Each row was made from one small tree. The marks that hang from a mark follow it in brackets, in the order of their numbers. Every link used is in the known rows. Write each row's tree.
Known rows:
z_858(z_20(z_29(z_252 z_552(z_186(z_344)) z_831) z_440)): [ 21.1   9.6  12.3   3.5  -2.4  -2.9  24.4   8.4 -12.6  16.3 -14.1  -2.1
 -16.5   2.0 -45.8   4.5 -12.3  19.6  -5.6   0.4   8.8]
z_252(z_29(z_20(z_440) z_552(z_186))): [ 16.5  -3.1  -5.0  -1.8 -15.6 -17.3  34.5  23.5  -5.8  11.1  -4.0   0.0
  -2.7  -6.4 -35.1   7.2 -10.0  15.2   0.8  10.3   2.8]
z_344(z_186(z_552)): [ 38.4  21.7 -11.3  19.5 -21.4 -22.9  20.7  47.4  -9.9  21.7  11.1  -3.3
  -4.0 -14.4 -29.1   4.1  -4.6  -2.1  38.3  -8.1   5.1]
z_20(z_29(z_252 z_552(z_186(z_344)) z_831) z_440 z_858): [ 18.6   3.4  -6.3  13.7   5.2 -16.4  23.3  -1.2 -10.2  13.4 -18.9  10.9
  -6.5  10.1 -46.4  15.7  -9.7  17.1  -1.9   8.0 -19.8]
z_831(z_29(z_552)): [ 20.7   8.9  12.8   0.0 -28.6 -16.2  19.8  42.4   0.2  17.2  13.8 -16.4
   0.9 -18.5 -16.7  -8.4 -11.9   0.4  43.3  -3.8   3.0]
z_440(z_20(z_29(z_552))): [ 10.5   7.7   6.4   6.2 -31.6 -18.7  29.4  35.8   4.1  22.4  19.9   1.8
 -13.2 -13.1 -27.3   4.6  -9.5   8.2  43.9  -4.6  10.0]
z_344(z_186): [ 38.2   3.1 -10.7  11.8 -32.0 -22.8  25.1  39.7  -9.9  20.9  19.6  -7.8
  -8.7 -19.0 -34.5  12.2  -9.9  -1.2  42.0  -3.0  10.7]
z_29(z_20): [ 18.9  -5.5   6.7   5.3 -34.7 -14.1  28.9  35.0  -8.9  13.6  10.5  -4.4
  -3.5 -13.7 -31.2   3.8  -9.7   4.7  42.2  -5.8  18.6]
z_831(z_29(z_20 z_552)): [ 11.7   6.5  21.8  -4.2 -25.7  -8.0  23.2  41.6   3.2  11.0   1.5 -10.2
  -5.2 -12.0 -19.0 -12.9  -8.5   5.0  39.5  -4.8   7.1]
z_858(z_20(z_29(z_252) z_440)): [ 19.0  -1.7  20.9   7.9  -5.3 -13.3  28.5  21.4  -9.3  13.1   4.9 -14.2
  -6.0  -7.3 -37.3   9.6 -14.6  14.3  35.8   0.5  19.9]
z_831(z_29(z_20(z_440 z_858) z_252 z_552(z_186))): [ 16.8   0.5   1.4   5.5   9.6 -17.1  15.4  17.0  -2.4  -0.1 -20.8  -2.3
  -1.0  10.1 -38.4   4.4  -7.3  20.1  19.6  17.1 -15.8]
z_20(z_29(z_252 z_552(z_186) z_831) z_440 z_858): [ 24.5 -10.9 -17.1   9.6  11.6 -17.0  28.3  -2.7  -6.8   9.5 -13.6   4.0
   2.0   3.4 -46.5  19.1  -3.5  17.6   4.9  17.2 -13.6]
z_440(z_20(z_29(z_252 z_552(z_186(z_344)) z_831) z_858)): [ 18.7  13.1 -12.7   6.9   1.6 -15.9  17.4   1.1  -1.9  20.4 -12.4  20.2
 -17.3  12.8 -44.7  11.2 -10.4  13.5  18.9   5.6  -8.2]
z_831(z_29(z_20 z_252 z_552)): [ 15.9  10.0  17.2  -9.7  -9.4 -11.1  18.0  30.8   4.5   2.9  -2.6 -14.0
  -9.2  -9.2 -26.3 -16.2 -10.9   9.0  43.2   1.3   2.4]
z_440(z_20(z_29(z_831) z_858)): [ 16.1  -6.0  -3.9  13.2  -9.0 -17.9  28.8  18.6  -5.3  26.3  -3.0   7.4
  -4.6   1.4 -32.3  18.8  -4.0   4.9  46.3   1.6  14.1]
z_252(z_29(z_552)): [ 25.3  10.5  -1.5  -7.8 -26.0 -25.2  29.1  26.4  -4.1  21.6  15.9 -11.2
  -0.1 -21.8 -21.6   2.9 -15.4   2.1  31.1   2.8   1.1]
z_252(z_29(z_20 z_552 z_831)): [ 22.6   1.2   1.8 -15.7 -16.1 -10.0  36.1  21.7  -3.9  16.5  -8.4  -7.6
  -6.4 -15.1 -26.7  -6.1  -5.7   7.3  17.7   2.2  15.5]
z_29(z_831): [ 32.0  -7.1  -6.4   3.4 -28.2 -17.7  29.9  27.4 -15.0  20.9   9.9 -12.6
   3.1 -15.2 -32.8   5.3  -3.2   0.2  37.7  -3.9  19.7]
z_858(z_20): [ 29.3   4.3  11.6   5.9 -33.3 -12.7  22.2  33.4 -17.7  24.2  20.3 -18.1
  -1.7 -16.0 -26.5  11.8 -12.4   5.6  47.0  -5.0  25.0]

Write each row's tree:
[ 26.8  -7.0 -19.5   4.1   6.4 -16.2  24.4   4.4 -13.7   2.8 -23.9  -1.9
  -3.8   5.4 -50.9  11.2   1.8  25.7   4.4  18.9  -9.8]  z_29(z_20(z_440 z_858) z_252 z_552(z_186) z_831)
[ 25.8  -5.8 -11.7 -13.7 -12.2  -7.9  32.1  11.0  -5.2  14.8  -9.0   0.4
  -4.8  -8.0 -33.6   1.0  -4.8   6.9   2.8   7.9  13.4]  z_252(z_29(z_20 z_552(z_186) z_831))
[ 16.0   1.7   2.1   4.7 -10.1 -22.3  25.2  24.8   3.2  15.0  14.9  -1.0
 -13.0  -5.1 -38.0   5.3 -13.4   5.8  55.5  -2.0  18.6]  z_440(z_20(z_29(z_252)))
[ 22.6   3.0  14.0  -2.8  -0.7  -7.4  32.4  16.1  -7.6  14.2  -8.1 -16.8
  -9.5 -10.3 -38.0   1.2  -4.9  21.2  17.4   4.1  16.1]  z_858(z_20(z_29(z_252 z_552 z_831) z_440))
[ 22.7  -8.5 -14.7  -2.3   1.7 -15.8  33.3   6.9  -9.7  14.4 -26.2   4.1
   1.3   3.1 -38.0  14.8  -2.1  19.3  -5.7  18.9  -4.8]  z_252(z_29(z_20(z_440 z_858) z_552(z_186) z_831))
[ 29.1   3.7  -7.7 -11.6 -17.1 -19.1  32.4  19.9  -5.8  23.2   2.0 -12.3
  -1.2 -19.6 -22.8   0.0  -9.0   1.4  21.7   3.2   8.5]  z_252(z_29(z_552 z_831))
[ 19.7  13.5  -6.7   5.3 -12.2 -17.0  13.2   5.6 -10.2   9.4  -7.6  12.5
  -9.8   7.7 -41.4   9.4 -15.8  14.9  19.0   5.5 -21.2]  z_29(z_20(z_858) z_252 z_552(z_186(z_344)))
[ 21.7   5.4  -0.7  -0.4   4.7 -11.2  10.7  11.7  -1.2   3.7 -12.4   0.6
  -1.6   5.3 -33.6   4.1  -9.3  10.8  30.7  14.4 -10.9]  z_831(z_29(z_20(z_858) z_252 z_552(z_186)))
[ 11.0  13.1  11.3   8.7   2.0 -16.0  13.5  20.1  -5.1   4.3 -24.9   4.7
  -7.8  14.6 -38.6   1.6 -15.5  20.3  11.3   7.8 -21.3]  z_831(z_29(z_20(z_440 z_858) z_252 z_552(z_186(z_344))))
[ 13.9  -1.0  14.1   7.8   6.5 -21.7  19.9  26.6  -3.4   3.1 -20.7  -8.3
   2.3   5.4 -33.9   3.9  -9.1  13.9  43.9   9.1  -3.8]  z_831(z_29(z_20(z_440 z_858) z_252))
[ 30.5  10.2 -13.5  -0.9 -17.3 -14.7  17.4  10.9 -12.1  15.0   1.3  -1.8
 -11.8  -4.7 -44.7   0.2 -10.6   8.7   9.4   0.8  -2.6]  z_29(z_252 z_552(z_186(z_344)) z_831)
[ 15.6   1.7  -3.8  10.3  -0.8 -27.4  21.2  13.1  -0.5  18.0   6.1   7.1
  -5.6   2.7 -36.0  17.2 -12.6   7.0  59.5   5.6   2.0]  z_440(z_20(z_29(z_252) z_858))
[ 21.8  -1.1   2.5  -4.5 -28.9  -7.3  31.8  26.8  -8.2  13.9  -1.4 -10.2
  -7.8 -15.4 -30.1  -5.6  -0.1  10.4  25.9  -3.0  13.3]  z_29(z_20 z_552 z_831)
[ 20.7   6.4  -1.0  -8.7 -18.6  -4.9  29.1  14.2  -7.0  19.2 -13.9   7.0
 -11.5  -2.3 -34.2  -2.2 -12.6   7.4  -6.1  -0.8   9.3]  z_252(z_29(z_20 z_552(z_186(z_344)) z_831))
[ 27.6  -7.5  -1.7  -5.6  -8.3 -12.1  25.9  16.3  -8.9   6.1  -4.3 -11.8
  -6.2  -8.2 -41.1  -3.6  -4.5   7.9  38.3   0.4  22.0]  z_29(z_20 z_252 z_831)
[ 24.5  -0.6 -23.4   3.4   8.3 -17.4  22.0  -1.9   0.5  16.6  -7.1  10.9
 -10.7   8.0 -44.6  16.2  -3.7  13.3  26.6  14.8  -2.2]  z_440(z_20(z_29(z_252 z_552(z_186) z_831) z_858))
[ 20.4  -3.9  -8.5   5.1   7.3 -20.4  23.6   7.1  -3.4  19.2  -7.6   3.6
  -6.2   3.9 -40.2  13.7  -5.5   7.9  50.3   7.7   9.9]  z_440(z_20(z_29(z_252 z_831) z_858))
[ 20.2  -1.9  -0.5  -4.7  -8.8 -15.9  30.8  22.8  -8.8   2.5 -10.0 -17.6
  -8.7  -9.2 -43.2  -9.3   1.0  22.9  17.6   5.5   7.2]  z_29(z_20(z_440) z_252 z_552 z_831)
[ 29.2   8.5  -9.0   5.1 -34.8 -10.8  22.6  20.6 -15.0  22.5   5.7   1.4
  -6.8  -5.7 -37.4   3.5  -9.1   4.9   6.5  -5.5   1.0]  z_29(z_552(z_186(z_344)) z_831)
[ 11.0   9.1  -1.2  11.2 -20.6 -22.4  25.7  23.5   0.7  24.7  10.2   8.2
  -8.3  -4.4 -26.0  14.5  -8.5  10.5  47.0   2.6  -6.2]  z_440(z_20(z_29(z_552) z_858))
[ 26.5   4.7  12.4  -8.8  -3.4  -2.0  26.3   8.6  -6.3  17.7   0.5 -14.0
 -10.7 -13.5 -32.0  -0.9  -7.3  11.0  29.9   1.5  17.9]  z_858(z_20(z_29(z_252 z_552 z_831)))
[ 16.2   5.8   5.5 -11.1 -23.6 -16.8  30.7  26.1  -1.4  16.0   3.2  -6.5
  -4.7 -17.1 -21.5  -1.7 -13.2   6.8  27.7   1.6   7.4]  z_252(z_29(z_20 z_552))
